Known rows, with every step that occurs:
l, a, x: [ -5   8 -10  -7   9  -5   4   4   8   6  19 -10   6  -2  -3   8  17  -4
  -8]
d, l, a, x: [-16  14  -7  -5   7  -4   2  20 -10   8   7 -13   7  12   1  20   2   3
 -12]
l, m, x, t: [  5   6  -3  -8  -7  -5 -10  -7  16   4 -17  11   1 -10   1  -3   7   1
  14]
a, x, l, m: [ -3  -2  -2 -15   9  -7 -15 -15   2  -1 -10   7   1   0   0   1   6  11
   4]
x, l: [  7 -12  -5   4   4   2  -4  -9  -9  -8 -10 -16  -7   4   2 -10  -2   1
   3]
a, x, l: [  1  -5 -11   4  14  -5  -7 -12  -1  -3  -2 -13   3   9   3  -1   5  10
  -1]
a, m, x, t: [ 14  -4  -7   4  -7  -1   0   1  11   3  -4  15   5   2   1  -5 -18  -6
  -5]
d, l, a: [-10   6  -1  -3  -4   3   5  23 -17   3   1 -16  -2   7   0  12  -5  -5
  -9]
d, l: [-11 -11  -3  -1   1  -3  -3   7 -10   2 -10 -12  -3  15   6   7 -20   2
 -12]
l, a: [  1   1  -5  -6  -2   2   7   8   1   0  14 -15  -2  -7  -3  -1  10 -14
  -5]
a, m, l: [ -4 -16   6   5   2  -2  10   1  -1  -1   2  17   3   1   1  -4 -30  -4
 -12]
a, m, x, d, l: [ -9 -10  11   4  -5   3  -2  -2  -7   0   2  16   1  15   0   9 -11   3
  -5]
d, l, m: [-16  -8   5 -22  -4  -6 -11   3  -6   4 -18   7  -4   7   4   9 -18   5
  -6]
m, l, a, x: [-10  15  -2  11  13  -5  13  10  -1   6  13  -7  10  -7  -2  10  13   1
   1]
l, m, x, a: [ -7  10  -6 -10  -8  -3   0   5   3  -8   2   5   4 -29  -5   2   3  -5
  21]
l, a, x, d: [  0  10  -4  -9   8  -3   0 -10  11   7  27  -7   5   3  -5   2  51   2
  -4]
l, m, x, d: [ -5  -4  11 -11  -3  -3  -9 -24  14   0   0  12  -3 -12  -3  -2  27   1
  17]
x, d, l: [-7 -9  4 -3  1 -2 -8 -6 -6  3 -4 -9 -3 21  3  1 18 10 -8]
m, l, t: [  6   6   5  11   5  -4   3  -4  11   6 -12   1  -2  -1   5 -10   2  10
  -1]

Rows:
[ -2 -17   1   1  -2   0   6  -5   6  -3   7  13   2  -4   0   2 -32 -12
  -5]	a, m, x
[ 20   1  -2   3   3   3  -9  -8   3   0 -16 -10  -9   7   5 -16   5  11
   0]	x, l, t
[-10  -6   4 -10  -2  -4  -4 -11  10  -1  -6   9  -2 -17  -1   5  -8  -6
  13]	l, m, x
[ -5   8   4  10   3   2  15  13  -8   0   6 -10   2 -13  -3   0   5  -8
   4]	m, l, a
[  2 -15   7   0  -3   1   1 -18  11  -1  14  17   1   2  -3  -4   4  -5
  -1]	a, m, x, d
[  6 -13   2  11  -2   7   1  -3 -10 -10  -4   7  -1  -2  -1  -1 -31  -5
   5]	a, m, x, l
[ -2   7 -13   9  -3  -1   7   9  -2 -10  10 -13   6 -20  -3   0   2  -7
  16]	m, x, a
[  5  -7  -1 -14  -7   3  10  11   1   1  18   8   1  -3  -5  -1 -13 -17
 -19]	l, a, m
[ -1  -8   4   8   2  -1  -1 -21  11  -2   8  -6  -2  -2  -1  -4  28  -1
  12]	m, x, d
[ 12  -3   1  -4  -6  10   5  11 -16  -7   9   2  -2   0  -5  -6 -12 -11
  -8]	x, l, a, m
[ 19   1   5  10  -2   7  -3  -5   2  -3 -12  13  -4   2   2  -8 -20   6
   2]	a, m, x, l, t
[  4  11   0  17  -1  11   7  11 -16 -11   2 -21  -2 -14  -4   2   5 -10
  22]	m, x, l, a
[ -3   0   8 -12  -9   6   2  13 -13   4  14  10   0  16  -4   5   8  -3
 -18]	x, d, l, a, m
[ 15   8   0  18   2   6  -6  -8   2  -4 -18 -10  -7  -2   4 -10   1   9
  16]	m, x, l, t
[  1   4  -1  -3   0  -2  -8   6   2   9 -18  -5  -5  20   9   0  -8  14
 -14]	d, l, t
[  1  13   9  10  -1   2  -9  -7   5   7 -12  -1  -4  15   5   1  21  18
   6]	m, x, d, l, t
[ 11  15  -3   4  -5  -1   9  16   2   1   3  21   6  -9  -2 -12  -9   8
  -8]	x, a, m, l, t
